Known rows, with every way that one mark hangs from another
z_367[z_483[z_375[z_36[z_782] z_305] z_376]]: [ 13.4  21.9 -10.3  58.7  16.5  20.5 -20.9 -44.0  10.6 -48.8  39.6  35.2
  16.8  43.3 -34.1   3.9 -38.6]
z_376[z_483[z_375[z_36[z_782[z_759]]]]]: [  7.5  37.8 -49.1  19.7 -22.2 -13.5 -10.1 -35.2  14.7 -25.9  16.7  35.6
  23.6  -6.1 -21.2  39.8   8.5]
z_36[z_375[z_305 z_483] z_782[z_418 z_759]]: [ 39.9  70.5 -61.6  11.3 -22.0 -32.1  15.4  13.2   5.8  16.5 -27.0  41.3
  48.3   5.6 -69.2 -11.8 -46.9]
z_418[z_782]: [ 19.6  17.3   0.3   8.2  11.6 -17.6 -10.0  -0.1  -4.3 -46.5 -23.2  -3.0
 -12.6   3.4 -26.3  -8.1   1.2]
z_367[z_483[z_375[z_36 z_305] z_376]]: [  9.2  10.4  -8.0  55.5  12.7  20.6 -27.0 -46.9  12.4 -54.8  51.0  30.6
  21.4  49.7 -26.9   1.9 -36.5]
z_376[z_483[z_375[z_305]]]: [ 17.9  27.9 -34.0  17.5 -44.5  -6.1 -32.4 -17.9  21.2 -19.0  34.3   5.2
  27.1   0.7 -27.1  27.1   3.1]
z_782[z_418 z_759]: [ 10.9 -27.7 -24.3   0.3  -8.2 -25.7   0.6   4.5  -3.9 -28.5   8.9  35.9
   4.3  30.4  15.8 -20.9 -13.1]
z_305[z_375[z_36[z_782] z_483[z_376]]]: [ 23.9  53.2 -15.9  29.0  25.3   9.2 -12.6 -33.1  -7.8 -31.5  13.2  22.2
  11.8  27.7  11.9  19.8   5.5]
z_376[z_483[z_375]]: [  8.3  20.0 -40.3  11.2 -38.5  -1.8 -24.6 -17.3  23.5 -21.1  33.7  11.0
  14.1  -8.7 -22.1  31.9  17.2]
z_375[z_36 z_305 z_483[z_376]]: [ 10.5  27.9 -16.9  37.6  22.6 -20.9 -13.9 -47.3  -1.8 -20.6  32.3   8.8
  57.7  53.9 -41.8  10.1 -69.2]
z_305[z_375[z_483]]: [ 22.1  36.7  -8.5   7.0  -5.8  20.8 -34.5   1.9   2.0 -29.4  16.9   1.9
  18.4  24.8  16.7   1.9  25.0]
z_376[z_483[z_375[z_36 z_305]]]: [ 11.2  33.3 -33.0  23.7 -34.3 -15.1 -21.2 -38.0  21.7 -25.7  30.3  18.2
  36.0   1.6 -21.4  35.6   3.1]
z_36[z_375[z_305 z_483[z_376]] z_782[z_418 z_759]]: [ 42.6  60.8 -67.2  21.3 -11.5 -31.2  11.0   2.6  -1.0  13.7  -9.6  36.1
  35.7  16.4 -71.8  -7.8 -62.0]
z_36[z_375 z_782[z_759]]: [ 21.4  68.1 -51.3   3.9  -3.0 -17.4  31.7   0.5 -13.2  28.7 -48.7  36.2
  16.9 -26.3 -39.5   6.7 -17.1]
z_305[z_375[z_36[z_782[z_759]] z_483[z_376]]]: [ 24.6  51.7 -22.8  30.1  28.1   5.9 -14.8 -34.5 -15.2 -36.3  11.1  29.2
  17.3  35.6  14.7  18.2  -0.3]
z_375[z_36[z_782[z_418 z_759]] z_305 z_483[z_376]]: [ 24.8  38.0 -33.0  43.3  27.1 -32.1  -1.0 -38.5  -6.1 -21.9  14.2  36.5
  50.1  56.5 -49.3   3.2 -79.3]
z_375[z_36]: [-11.8  12.2   3.2  12.3  21.6 -18.8  22.8 -40.9  -0.3 -13.2  -6.8  26.8
  18.6   1.0  11.1  16.7  -1.4]
z_483[z_375[z_36[z_782[z_418 z_759]]]]: [ 20.2  20.6 -33.1  38.1  22.4 -21.1   1.0 -36.9  24.5 -45.0  11.1  41.1
   3.7   3.6  12.6  43.6   0.1]

Rows
[ 17.2  34.6 -12.3  25.6  19.7   8.5 -21.7 -37.3  -5.0 -41.7  28.6  15.3
  18.6  35.9  22.1  18.2   7.7]  z_305[z_375[z_36 z_483[z_376]]]
[ 21.4  69.1 -59.0  11.5   3.6  -7.1  20.8   1.6   4.7  30.3 -16.8  18.5
  13.3 -18.7 -75.7  13.6 -33.2]  z_36[z_375[z_483[z_376]] z_782]
[ 35.8  19.6 -28.0  68.6  37.2 -16.0 -18.8 -62.0   5.1 -38.8  43.8  10.2
  -3.7  27.5  -6.4  53.0 -44.9]  z_483[z_375[z_36[z_782] z_305] z_376]
[  8.5  33.7 -52.4   4.5  -9.1  -8.0   3.3  -7.7  10.1  11.0  15.0   3.8
  28.4  -1.4 -55.4   8.8 -28.8]  z_36[z_375[z_483[z_376]]]
[ -3.7  52.1 -26.9  14.6  30.7 -11.1  20.5 -23.2  11.9  -7.0 -15.1  37.6
  37.3   7.9 -42.7  16.6 -24.0]  z_375[z_36[z_782] z_483]
[ 18.3  79.9 -54.4   1.5  -6.9  -7.4  25.4  12.1  12.8  33.3 -33.7  23.7
  25.7 -29.0 -73.4   8.6 -17.6]  z_36[z_375[z_483] z_782]
[ 36.9  19.2 -35.4  68.8  39.1 -19.1 -20.5 -63.9  -2.3 -44.1  41.9  16.4
   1.8  36.0  -3.0  51.0 -51.7]  z_483[z_375[z_36[z_782[z_759]] z_305] z_376]
[ 26.2  43.6 -16.7  28.8  21.4   3.7 -10.3 -30.5  -2.0 -35.8  18.4  28.0
   7.7  30.0  14.6  15.6   7.5]  z_305[z_375[z_36[z_782[z_418]] z_483[z_376]]]
[ 39.4  10.5 -36.3  68.7  33.8 -25.3 -18.4 -60.7   4.5 -48.4  46.7  22.0
  -2.4  38.4  -0.4  46.2 -49.8]  z_483[z_375[z_36[z_782[z_418 z_759]] z_305] z_376]
[ 30.2   2.6 -25.3  64.6  31.2 -16.9 -27.5 -66.4   7.3 -48.2  59.2   3.1
   3.1  36.9   4.0  51.0 -43.2]  z_483[z_375[z_36 z_305] z_376]
[ 21.9  39.0  -1.1  32.6  13.4 -39.5  19.6 -34.8 -10.8  -9.1 -23.0  42.6
  37.5  22.4  -5.2   1.4 -38.0]  z_375[z_36[z_782[z_418 z_759]] z_305]
[ 20.8  53.5 -25.7  28.7  13.3 -33.9   5.4 -23.8   4.7 -16.5  -9.6  44.4
  66.9  42.7 -45.2  -2.4 -57.0]  z_375[z_36[z_782[z_418 z_759]] z_305 z_483]
[ 27.7  42.9 -23.8  29.6  23.1   0.1 -12.2 -32.1  -9.3 -41.3  16.9  35.6
  13.2  37.8  17.0  13.2   1.2]  z_305[z_375[z_36[z_782[z_418 z_759]] z_483[z_376]]]
[ 17.0  45.1 -42.6  27.3 -27.6 -18.1 -17.2 -36.5  12.0 -23.1  17.8  29.5
  36.2   2.9 -25.1  34.8  -5.2]  z_376[z_483[z_375[z_36[z_782[z_759]] z_305]]]
[ 40.9  61.9 -52.2  20.6 -15.1 -25.4  15.6   5.8  14.1  22.8  -5.6  22.0
  23.7   0.1 -77.0  -3.3 -48.8]  z_36[z_375[z_305 z_483[z_376]] z_782[z_418]]
[  2.6  26.7 -38.9  17.6 -27.3 -10.7 -13.4 -37.1  24.1 -27.8  30.5  23.8
  23.2  -7.8 -16.2  39.8  15.7]  z_376[z_483[z_375[z_36]]]
[ 16.3  46.4 -34.9  26.3 -30.3 -14.7 -14.8 -35.1  19.8 -19.0  19.8  23.5
  31.1  -4.5 -27.9  37.0   1.1]  z_376[z_483[z_375[z_36[z_782] z_305]]]
[ 35.5  80.1 -49.8  20.4  -6.3 -13.4  10.4  -0.4   1.3  33.1 -16.6   9.4
  32.8  -5.5 -82.7   7.2 -51.9]  z_36[z_375[z_305 z_483[z_376]] z_782]
[ 25.5  26.6 -14.9  17.2   4.6  22.0 -37.3  -8.8  -5.3 -32.4  33.8  -3.8
   6.1  35.6  13.7   5.9   9.6]  z_305[z_375[z_483[z_376]]]
[  8.7  29.5 -42.1  19.2 -28.7 -16.4  -4.5 -31.2  28.3 -25.6  24.3  34.9
  13.2 -11.3 -20.3  36.4  15.3]  z_376[z_483[z_375[z_36[z_782[z_418]]]]]
[  6.0  42.4  -9.0  23.6   7.7 -21.8  -8.0 -32.0   9.5 -16.7   8.4  16.5
  75.0  38.6 -38.0   4.4 -46.4]  z_375[z_36 z_305 z_483]
[ 19.7  36.5 -43.5  26.6 -33.0 -23.8 -14.8 -33.7  19.0 -29.5  23.0  36.3
  33.4   5.5 -22.3  29.1  -3.4]  z_376[z_483[z_375[z_36[z_782[z_418 z_759]] z_305]]]
[ 24.4  23.5 -13.0  43.6   9.9 -18.7 -19.3 -44.2  23.1 -41.9  24.0  13.2
  28.5  15.6  10.2  42.3 -11.4]  z_483[z_375[z_36 z_305]]
